Every row comes from one small tree of marks. Brackets hold a mark, then the marks that hang from it, in alphabetical order. Every link used is in the known rows. Which tree was each row made from?
Known rows:
(vudes bunaf (gogit gotisu)): [-64  17  10  -2  27   6 -31 -22  23 -20 -58   7 -18  29  45  20  -4  24
 -11  19   9   5  30 -21]
(vudes (gogit (gotisu bunaf vezize))): [-16 -10  24   2  11  13 -33  -6  17  -6  -7   9  15  14  -1   4 -25  14
   2  -5   3  27  23   8]
(gogit (gotisu bunaf)): [ -3   5  23  27  26  19 -12 -28   0 -15 -22  -3 -34   8 -11  18  21   4
   4  14  28  30   9  20]
(bunaf (gotisu (vezize vezo)) (vudes gogit)): [-35 -10 -10 -51   2 -45  -2  44 -10 -16 -30  -6  -1  29  22 -43   4 -38
  16 -23 -32  12  -7 -45]
(dute (gogit (gotisu bunaf sado (vezize vezo)))): [ 36 -13  17  52  -1  -1   0 -17  -4  18  16   2  31 -17 -24  53 -27   5
 -12  -1  46  19 -19  22]
(vudes (bunaf (gotisu sado (vezize vezo))) gogit): [-38  17 -17 -19   4 -18 -17   4  14   2 -14  22  20  12  14  -6 -10   4
   1   1 -32 -29   8 -42]
(gotisu bunaf sado vezize): [ 22   0   5  10  -4  12   1 -17   0  19  49  -4   3 -14 -19   4 -20  21
  -1 -12  -2   0  15   3]
(gotisu (bunaf vudes) gogit sado (vezize vezo)): [ 43 -16  12  14   6 -17  28 -11  -2  25  18 -13  20 -17 -16 -23 -20 -17
  -9  -7  -2  -1 -13   5]
(dute (gogit (gotisu bunaf)) sado): [-17   7  24  62   2  10  24 -44   6 -15 -18  -4  -7   3  13  59  -8   3
 -32 -15  56  11 -22  16]
(vudes (bunaf (gotisu sado)) gogit): [-61  37   6 -11   3  -7 -14 -19  20 -17 -39  27 -18  17  21   9  -4   7
  -1  14 -18 -30  28 -37]
(vezize (vezo (demig komab))): [ -6  21 -40 -28   4  21  -9  21 -32 -48 -16 -17 -58  20  30   1  49   6
  22   8 -17   3  -3 -15]
(gotisu bunaf gogit (vezize vezo)): [ 28  -7  19  24  28  16  -4   1 -27   2   9 -13  -1  -3 -11 -16   7  -4
  13   3 -23  26 -26  -7]
(gotisu (bunaf vudes) sado (vezize vezo)): [ 35 -17 -17   0  -2 -34  29  -9  -3  24  30 -18  17 -19 -10 -23 -21 -13
 -15 -21   3  -3   1   0]
(gogit (gotisu bunaf sado (vezize (vezo (demig komab))))): [ 44   3 -20  -7 -10  24 -17  -5  14  -9  26   9   4  -5 -31  21   1  13
   8   5  19 -17   8  42]
(gotisu sado vezize): [ -5   3 -15  -9  -4  11   1   8  -9  23  42 -20  -8   6  10  11  -1  31
   6  -7  -2   6  11 -19]
(komab (demig vezo)): [-31  31  -8 -12  38  25 -13  -7 -30 -33  -2   0 -49  22  16  18  40   5
  20 -13 -14  21  28 -24]
(vudes (bunaf (gotisu sado))): [-28  32   2  -7  14  -5  -1 -25   7  -9 -18  12 -45  15   3  18  21   3
   3   9  -1 -33   9 -30]
(gotisu (bunaf vudes) gogit sado vezize): [ 36 -15  29   4  -4  -7  21 -17  12  23  26 -10   6 -11 -17 -15 -39  -6
  -8 -14   5 -11   0   6]
(demig komab vezo): [-14  35  -8 -32  31  43 -28   5 -16 -39   4   7 -66  55  21  30  21  12
  42  -2  -5  26   8 -45]
(gotisu (bunaf vudes) gogit sado): [ 21   4  35  26   5  -4  31 -37   7   4  -9  -8 -18 -16  -8  -9 -17 -12
 -13   6  11  -4   6   6]
(gotisu bunaf gogit sado (vezize vezo)): [ 36  -2  12  35  12  18   7 -13 -13  21  26  -4  18 -18 -22  -3  -5   7
   2  13 -14   8 -15   5]
(bunaf (gotisu sado (vezize (vezo demig))) (vudes gogit)): [-24  -9 -30 -55 -41 -40  14  46   2 -10 -16   9   9  -7  15 -47  10 -30
   1 -12 -25 -26   2  -5]

Write each row's tree:
[  4 -27 -21 -30 -23 -34   8  24  -7 -18 -11  -5  12 -22  22 -62 -13 -23
 -14 -24 -28  -5   7   8] : (gotisu (bunaf (vudes gogit)) (vezize (vezo demig)))
[ 14 -13  19   4  21  13 -19  -8   4   3  12  -7  -9  12 -20  13  -4   9
   9  -6  21  25   3  16] : (gogit (gotisu bunaf vezize))
[-20  29  31  10   8  23   4   1 -11 -10 -20   7 -42  13 -10  14  33  -4
  26  27  -5   1 -10 -14] : (bunaf (gotisu gogit sado))
[ -4  -5   2  27   1   9 -16 -15  19  14   1  15  49  -7 -12   7 -22  14
  -9  16   3  17  23  18] : (vudes (gogit (gotisu bunaf sado (vezize vezo))))
[ 53  10  -4  -2  -8  39  -7  -2  -4 -13  31   9  -3 -12 -24   4  -6  10
  13   6 -17 -23  -5  21] : (gotisu bunaf gogit sado (vezize (vezo (demig komab))))
[ 32 -13 -20  15 -16  11   0   1   3  11  19   3  16 -32 -27   2  20   8
 -10  17  19  -5  -4  55] : (gogit (gotisu bunaf sado (vezize (vezo demig))))
[ 12  -7   6 -21   3 -26  22  26  -9  13  -5  -8  -3  11 -10 -21  12 -35
  16  -3  -9  -6 -31 -21] : (bunaf (gotisu gogit sado (vezize vezo)) vudes)
[ 35 -12   2   8  -1  18  -1  16 -30 -11   6  -9 -11 -26  -8 -28  24  -6
   8   9 -26   3 -31  23] : (gotisu bunaf gogit (vezize (vezo demig)))
[  8  10 -11 -20  -7   2  -3  17  -1  -2  -8  14 -12 -10  -8 -10  30  -6
   5  16 -20 -50 -29   0] : (vudes (bunaf (gotisu gogit sado (vezize (vezo demig)))))
[  0   8 -38 -34 -12 -15  -3  18  -2  -2   4  11 -13 -13  -3 -11  32  -2
   0   1 -15 -53 -13  -3] : (vudes (bunaf (gotisu sado (vezize (vezo demig)))))
[-29 -13   1 -27 -13 -19  -2   7  33  18  -7  -8  25  17  23   0 -37   9
 -15 -10  22   6  32  -4] : (bunaf (vudes (gogit (gotisu sado vezize))))
[  0  -9 -11  10 -25  11 -13   2  15   1  -2  19  41 -30  -7  -8  -3  12
 -15  20   0  -3  18  46] : (vudes (gogit (gotisu bunaf sado (vezize (vezo demig)))))
[  2 -10  19  40  -3   7  14 -24  14   3  16  -7  17   5   4  55 -32   8
 -26 -39  49   4 -29  13] : (dute (gogit (gotisu bunaf vezize)) sado)
[-19  12   1 -25  -5 -30  24   2  -1  -6 -18  -5 -44  14   2  -8  22 -26
   9  -6  11  -8   5 -20] : (bunaf (gotisu sado) vudes)
[-32 -25 -13 -30  10 -32  -6  28   6   1 -32 -20  20  27  35 -21  -7 -13
  -5 -10   5  31   6 -18] : (bunaf (vudes (gogit (gotisu (vezize vezo)))))
[ 49 -21  -3   0 -21 -14  30   5  -3  10  14  -9   8 -39 -13 -38  -5 -18
 -15  -3  -4 -23 -18  32] : (gotisu (bunaf vudes) gogit sado (vezize (vezo demig)))
[  4 -14 -11  -3 -12 -34  18  -8  10  13   9  -1  41 -15   8 -34 -42 -10
 -21 -18 -17   0  21  -9] : (gotisu (bunaf (vudes gogit)) sado (vezize vezo))
[ -5 -17  -8  -2 -10   8 -24  18   1 -18 -18  10  20 -13   3 -20   9   1
  -4  10  -8  14   7  35] : (vudes (gogit (gotisu bunaf (vezize (vezo demig)))))
[-34   7  30  24  17  17 -24 -24  11 -25 -43  13  -9  12   8   9  -2   7
   0  16  10  34  28  11] : (vudes (gogit (gotisu bunaf)))
[ -5   8 -18 -13   2  -6   1  26 -21  10  17  -4  -5   9 -12  -1  30  -6
  22   1 -14   3 -16 -24] : (bunaf (gotisu sado (vezize vezo)))
[ 12 -19 -14  35 -23  -1  24  -3  -3  -9   5  -6  21 -22   8  33   3  -4
 -33 -23  41  -8 -46  39] : (dute (gogit (gotisu bunaf (vezize (vezo demig)))) sado)
[-14  10  23  43  -3  11   1 -15  -4   2 -15  -4 -17   6  10  71  -5  19
  -7  13  57  22  -2   5] : (dute (gogit (gotisu sado)))
[ -2 -12   8 -15 -18 -25   9 -12  23  13  18   2  28 -11   8 -25 -58   1
 -18 -27  -9  -9  36  -7] : (gotisu (bunaf (vudes gogit)) sado vezize)
[ -2  10  26 -11   3  20  -6  19  -6   9  13   5 -17  16 -19   7  10   2
  30   7 -11  -4 -17 -18] : (bunaf (gotisu gogit sado vezize))
[-23 -18 -17 -17  -5 -28   5  14  19  20 -14 -11  39  12  24  -7 -19  -1
 -16  -1  12  13  20  -5] : (bunaf (vudes (gogit (gotisu sado (vezize vezo)))))
[ 26  -7  -4  29  12   8  -4 -16   7  24  20  -1  25 -11 -30  16   2   8
  -3  12  21  16   2  28] : (gogit (gotisu bunaf sado (vezize vezo)))
[  8   2  -5  15  10  19   6  12 -20  24  20 -18   8   0   7   4  12  16
   8  16 -16  15 -17 -15] : (gotisu gogit sado (vezize vezo))
[-31  11 -30 -37 -22 -15 -14  21  10 -10 -16  26  10  -8  18 -21   8   1
  -6   5 -35 -51   6 -12] : (vudes (bunaf (gotisu sado (vezize (vezo demig)))) gogit)
[  3   8   8  -1   9  10   0  24 -19  10   6   2  -3   9 -18  -2  27  -9
  26  16 -20   4 -31 -18] : (bunaf (gotisu gogit sado (vezize vezo)))
